Each row comes from the steps of one walk. Every step used is in the known rows, and no mark comes twice. Write the walk behind each row, first mark first.
Known rows
kore-kape-kosel: [ 0.83  2.84  1.63 -2.78 -1.36 -2.53  1.59  2.66  0.82  3.17  0.49  2.08
  3.29 -3.48 -3.03  0.17 -0.92  0.33 -1.53 -1.50 -0.29  0.17 -1.01 -2.86]
kosel-kape-kore-vigit-lapof: [ 2.18  3.38  1.46 -2.53 -1.24  0.50  0.60  6.04  1.32  2.27 -1.05  1.42
  4.89  1.15  0.51  0.47 -2.55  1.40  0.37 -2.34 -0.48  1.00  0.94 -0.31]
zamu-lumon-lapof-kape: [ 1.05  2.88  1.93 -2.95 -0.72  0.44  1.18  6.52  1.74  2.95 -0.54  0.56
  4.01 -0.25 -0.45  1.52  0.65 -1.35 -2.51 -0.15 -0.11  1.96 -0.22 -2.34]
kosel-kape-lapof-lumon: [ 2.58  3.30  1.81 -4.53 -0.28 -0.35  2.27  5.31  0.69  3.52 -0.92  2.81
  4.44 -0.82 -1.87 -1.10  0.45  4.79  3.06 -1.68 -0.40  3.07 -2.47 -0.74]
lumon-lapof-kape-kosel: [ 2.06  3.34  1.69 -2.82 -0.82 -1.74  1.76  4.24  0.34  3.90  1.65  2.29
  6.54 -3.12 -2.06  0.46  0.64  2.27 -1.15  0.24 -1.20  2.03  0.31 -1.79]
lumon-zamu-kape-kosel: [ 2.78  2.07  3.49 -1.76  0.70 -2.21  2.43  3.99  1.23  3.57 -0.33  3.01
 -0.39 -4.59 -2.20  2.62 -2.27 -0.86 -0.27  0.99 -0.33  1.67  1.98  0.40]
lapof-lumon-zamu-kape-kore-vigit: [ 1.96  3.24  4.17 -2.79 -0.07  0.39  3.91  4.87 -0.95  2.01 -2.15  2.92
  1.27 -2.85 -0.27  2.38 -1.59  2.13 -1.15 -0.84 -0.69 -1.05 -3.10 -0.93]
lumon-lapof-vigit-kore: [ 0.93  1.01  1.02 -5.33  1.17 -0.26  2.06  3.62  1.63  3.22  0.54  1.25
  3.75  0.43 -3.44  0.93 -0.41 -1.78 -0.52  0.32 -0.81  4.63 -5.45 -2.56]
kape-kore-vigit-lapof-lumon-zamu: [ 1.40  3.06  2.72 -2.78 -1.82 -0.02  3.47  5.16 -0.55  1.80 -0.65  1.79
  3.61 -2.35  0.47  2.86 -1.65  0.36 -1.31 -2.06 -1.58 -0.35 -2.49 -1.06]
zamu-kape-lapof-lumon: [ 3.20  3.44  2.23 -4.51  0.57 -0.90  3.39  3.64  0.49  3.80 -1.95  2.68
  2.63 -0.99 -1.77  1.10  1.27  3.46  1.91 -0.39 -0.32  3.86 -2.99 -1.19]
lapof-vigit-kore-kape: [-0.01  2.05  1.13 -4.86 -0.30  0.01  2.67  2.80  2.25  2.45  0.07  0.85
  2.48 -0.86 -4.17  0.40 -0.47 -1.50 -1.00 -0.73 -0.13  4.89 -7.42 -3.72]
vigit-lapof-lumon-zamu-kape-kore: [ 2.53  3.11  3.10 -2.64 -1.75 -1.06  3.89  5.36  1.14  2.19 -2.03  1.70
  0.64 -3.02 -1.01  3.49 -1.60  0.80  0.45  1.21 -0.94  1.93 -0.32 -0.35]
zamu-lumon: [ 1.42  2.27  2.00 -2.83  0.11  0.04  1.22  5.61  2.47  2.33 -0.56  0.44
 -0.21 -0.10 -0.97  2.05 -1.31 -4.31 -1.53 -1.39  0.78  1.22 -0.78 -2.32]
kosel-kape-kore-vigit-lapof-lumon-zamu: [ 1.82  3.45  2.81 -2.75 -1.58  0.63  2.79  6.74  0.07  1.83 -1.28  2.31
  3.96 -1.76  0.35  1.20 -2.35  2.00  0.17 -1.92 -1.25  0.17 -1.15  0.38]
kore-vigit-lapof-kape-kosel: [ 2.58  4.93  1.17 -2.18 -0.41 -0.63  2.16  4.31  0.75  3.54  1.73  1.44
  7.53 -2.24 -0.79  1.84  0.48  0.02 -1.56 -2.02 -1.41  3.55 -0.70 -1.13]
lumon-zamu-vigit: [ 0.04  1.37  2.76 -1.32 -0.04 -0.10  1.48  2.76  2.16  2.69  0.25  2.19
 -1.15 -2.63 -0.96  2.98 -2.58 -5.22 -0.57 -1.94  0.94  0.56  1.61 -1.65]
kape-lapof-lumon-zamu-vigit: [ 1.19  2.42  2.80 -2.97 -0.76 -0.12  3.38  3.24  0.65  3.43 -0.66  2.56
  1.49 -2.76 -1.01  2.21 -0.89 -1.13  1.24 -2.10  0.03  1.60 -2.11 -1.70]
kosel-kape-lapof: [ 2.54  2.27  1.66 -3.55 -0.54 -0.33  0.58  5.32  1.75  3.75 -0.80  2.50
  3.73  0.19 -1.12 -1.12 -1.00  3.81  3.19 -1.49  0.02  3.39  1.06 -0.29]
lumon-zamu-vigit-kore-kape: [-1.27  1.17  2.44 -1.81 -1.24  0.43  1.77  2.18  2.86  3.06 -0.53  0.91
  0.28 -2.14 -2.18  2.50 -1.72 -6.95 -2.49 -2.11  1.01  1.89 -3.54 -3.26]
lumon-zamu-vigit-lapof-kape-kosel: [ 1.76  3.95  2.07 -0.52 -1.68 -1.08  2.52  4.01  2.56  3.54  1.70  1.20
  2.99 -4.64 -1.32  3.91 -1.60 -4.27 -0.54 -0.52 -0.36  3.70  2.67 -0.74]
zamu-lumon-lapof-vigit-kore-kape-kosel: [ 1.45  2.25  1.30 -5.00 -0.40 -1.32  2.49  5.57  1.67  3.24 -1.02 -0.26
  3.75 -0.49 -3.95  0.74 -1.46 -3.77 -3.13  0.70 -0.82  2.75 -7.85 -3.24]

Which walk is each row?
[ 2.44  1.99  1.04 -5.29  0.29  0.08  2.89  4.04  2.06  3.65  0.25  0.99
  3.46  0.38 -3.39  0.38 -0.24  0.56  2.26 -0.31 -0.67  6.59 -6.68 -2.24]	kape-lapof-vigit-kore
[ 1.83  2.34  2.62 -3.25 -0.19  0.97  2.97  4.95  2.34  4.06 -1.13  2.00
  2.46 -1.19 -2.01  1.21 -0.87 -2.14  1.98 -1.83  0.26  4.23 -5.53 -0.64]	kosel-kape-lapof-lumon-zamu-vigit-kore
[ 1.25  4.19  2.35 -2.16 -1.71  1.34  2.20  5.10  0.07  2.07  0.42  1.62
  5.47 -1.34  0.01  0.50 -0.40  3.29 -1.17 -1.96 -0.52  0.51 -2.44 -2.84]	lapof-kape-kore-vigit
[ 1.93  2.73  2.62 -2.99  0.20 -1.15  3.53  4.12  1.60  2.96 -1.47  2.23
  0.39 -3.04 -1.20  3.83 -0.27 -1.34 -0.13  0.42 -0.72  3.80  0.41  0.17]	vigit-lapof-lumon-zamu-kape
[ 1.13  3.60  0.76 -3.06  0.15 -0.69  2.76  2.45  2.00  2.78 -0.03  1.17
  2.00 -0.80 -1.53  3.56  0.05 -5.31 -0.20 -2.69  0.33  2.69 -1.42 -2.37]	zamu-vigit-lapof-lumon
[ 1.65  2.92  1.41 -2.58 -1.50 -0.10  1.36  4.34  0.60  2.23 -0.37  0.92
  4.36  0.55  0.60  2.01 -1.97 -0.08 -1.10 -2.57 -0.72  0.55 -0.05 -1.94]	kape-kore-vigit-lapof
[ 2.13  2.89  1.75 -4.59 -0.57 -0.85  3.07  3.57  0.08  3.45 -0.31  2.34
  3.90 -1.39 -1.78  0.36  1.21  3.03  1.68 -1.84 -0.73  2.64 -3.80 -2.33]	kape-lapof-lumon
[ 0.92  2.67  0.64 -2.01 -0.07 -0.62  1.05  2.44  3.10  3.09  0.10  0.86
  1.41  0.22 -0.81  3.52 -1.40 -6.10 -0.19 -2.44  0.73  3.06  2.45 -1.90]	zamu-vigit-lapof
[ 1.39  1.91  1.20 -4.75  1.18  0.05  2.75  3.60  2.53  2.72  1.05  1.08
  1.58 -0.47 -3.97  1.32 -0.58 -2.77  0.42 -0.25 -0.26  5.53 -6.95 -2.75]	lapof-vigit-kore
[ 0.42  1.84  2.54 -2.66  0.36  0.54  3.52  3.08  2.24  3.07  0.35  1.69
  0.24 -2.52 -2.50  3.48 -0.61 -7.27 -1.21 -1.91  0.53  2.51 -6.76 -2.49]	lapof-lumon-zamu-vigit-kore
[ 0.41  3.26  2.04 -0.83 -1.56  0.64  2.12  3.88  3.20  2.91  0.74  1.05
  2.19 -2.86 -0.33  3.81 -1.04 -4.34 -0.52 -1.05  0.19  4.06  3.05 -1.21]	lumon-zamu-vigit-lapof-kape
[ 1.33  3.63  1.19 -3.87  0.70 -0.21  2.65  3.14  0.05  2.69  0.06  1.88
  4.81 -0.47 -0.41  2.28  0.93 -1.52 -1.39 -3.55 -0.92  2.17 -3.01 -1.67]	kore-vigit-lapof-lumon
[ 1.65  3.32  0.89 -3.94 -0.32 -1.13  2.86  3.34  1.38  2.65  0.37  1.33
  3.07 -1.43 -1.75  2.38  0.94 -1.29 -0.10 -1.67 -0.79  3.02 -1.69 -1.85]	vigit-lapof-lumon
[-1.20  2.05  2.47 -2.81 -1.07  0.44  3.46  2.32  1.93  2.78 -0.61  1.41
  0.87 -3.08 -2.78  2.60 -0.33 -5.94 -2.68 -2.49  0.63  1.68 -7.27 -3.73]	lapof-lumon-zamu-vigit-kore-kape
[ 0.49  3.18  1.26 -4.30 -1.39  0.31  3.20  2.03  1.54  3.91 -1.31  0.85
  4.29 -0.24 -2.73  0.89  1.18 -2.59 -0.41 -2.88  0.47  3.51 -8.61 -4.33]	zamu-vigit-kore-kape-lapof-lumon
[-0.70  2.06  1.12 -2.62 -0.77  0.19  1.49  1.72  3.01  3.26 -0.44  0.53
  1.71 -0.09 -2.67  1.85 -0.56 -6.68 -2.20 -2.80  1.37  2.30 -4.50 -4.36]	zamu-vigit-kore-kape
[ 0.18  2.42  2.91 -2.33  0.22 -0.16  3.18  2.64  1.31  2.50  0.11  2.73
 -0.48 -3.83 -1.43  3.31 -1.28 -4.47 -0.54 -2.15  0.55  0.23 -1.72 -2.12]	lapof-lumon-zamu-vigit
[ 0.81  2.71  1.33 -5.12 -1.72 -0.41  3.30  3.12  0.89  3.78 -1.13  1.04
  5.44 -0.79 -2.99 -0.22  2.04  1.56 -0.32 -2.10 -0.61  3.91 -9.01 -3.79]	vigit-kore-kape-lapof-lumon
[ 2.36  3.53  2.02 -2.66 -0.80 -1.00  1.68  6.63  1.22  3.47  0.34  0.77
  5.03 -2.00 -1.41  1.41 -0.03 -1.06 -2.47  0.51 -0.71  1.88 -0.82 -1.85]	zamu-lumon-lapof-kape-kosel
[ 1.71  2.24  4.01 -1.74 -0.19  0.47  2.23  4.69  0.09  2.22 -2.06  2.63
  0.73 -2.01  0.41  2.16 -3.08  1.10 -1.19 -0.67 -0.18 -0.67  0.25 -0.63]	lumon-zamu-kape-kore-vigit
[ 3.30  3.42  2.74 -2.66  0.09 -2.60  3.96  4.25  1.04  3.55 -0.54  2.35
  1.35 -4.70 -2.35  3.73 -0.81 -1.21 -0.19  1.03 -1.37  3.31  0.13  0.71]	vigit-lapof-lumon-zamu-kape-kosel
[ 0.94  2.19  2.13 -3.09 -0.90 -1.03  3.11  4.02  1.22  2.56  0.20  1.84
  1.39 -3.48 -1.21  3.16 -0.22 -1.53 -0.43 -0.95 -1.09  2.41 -0.19 -0.77]	vigit-lapof-lumon-zamu
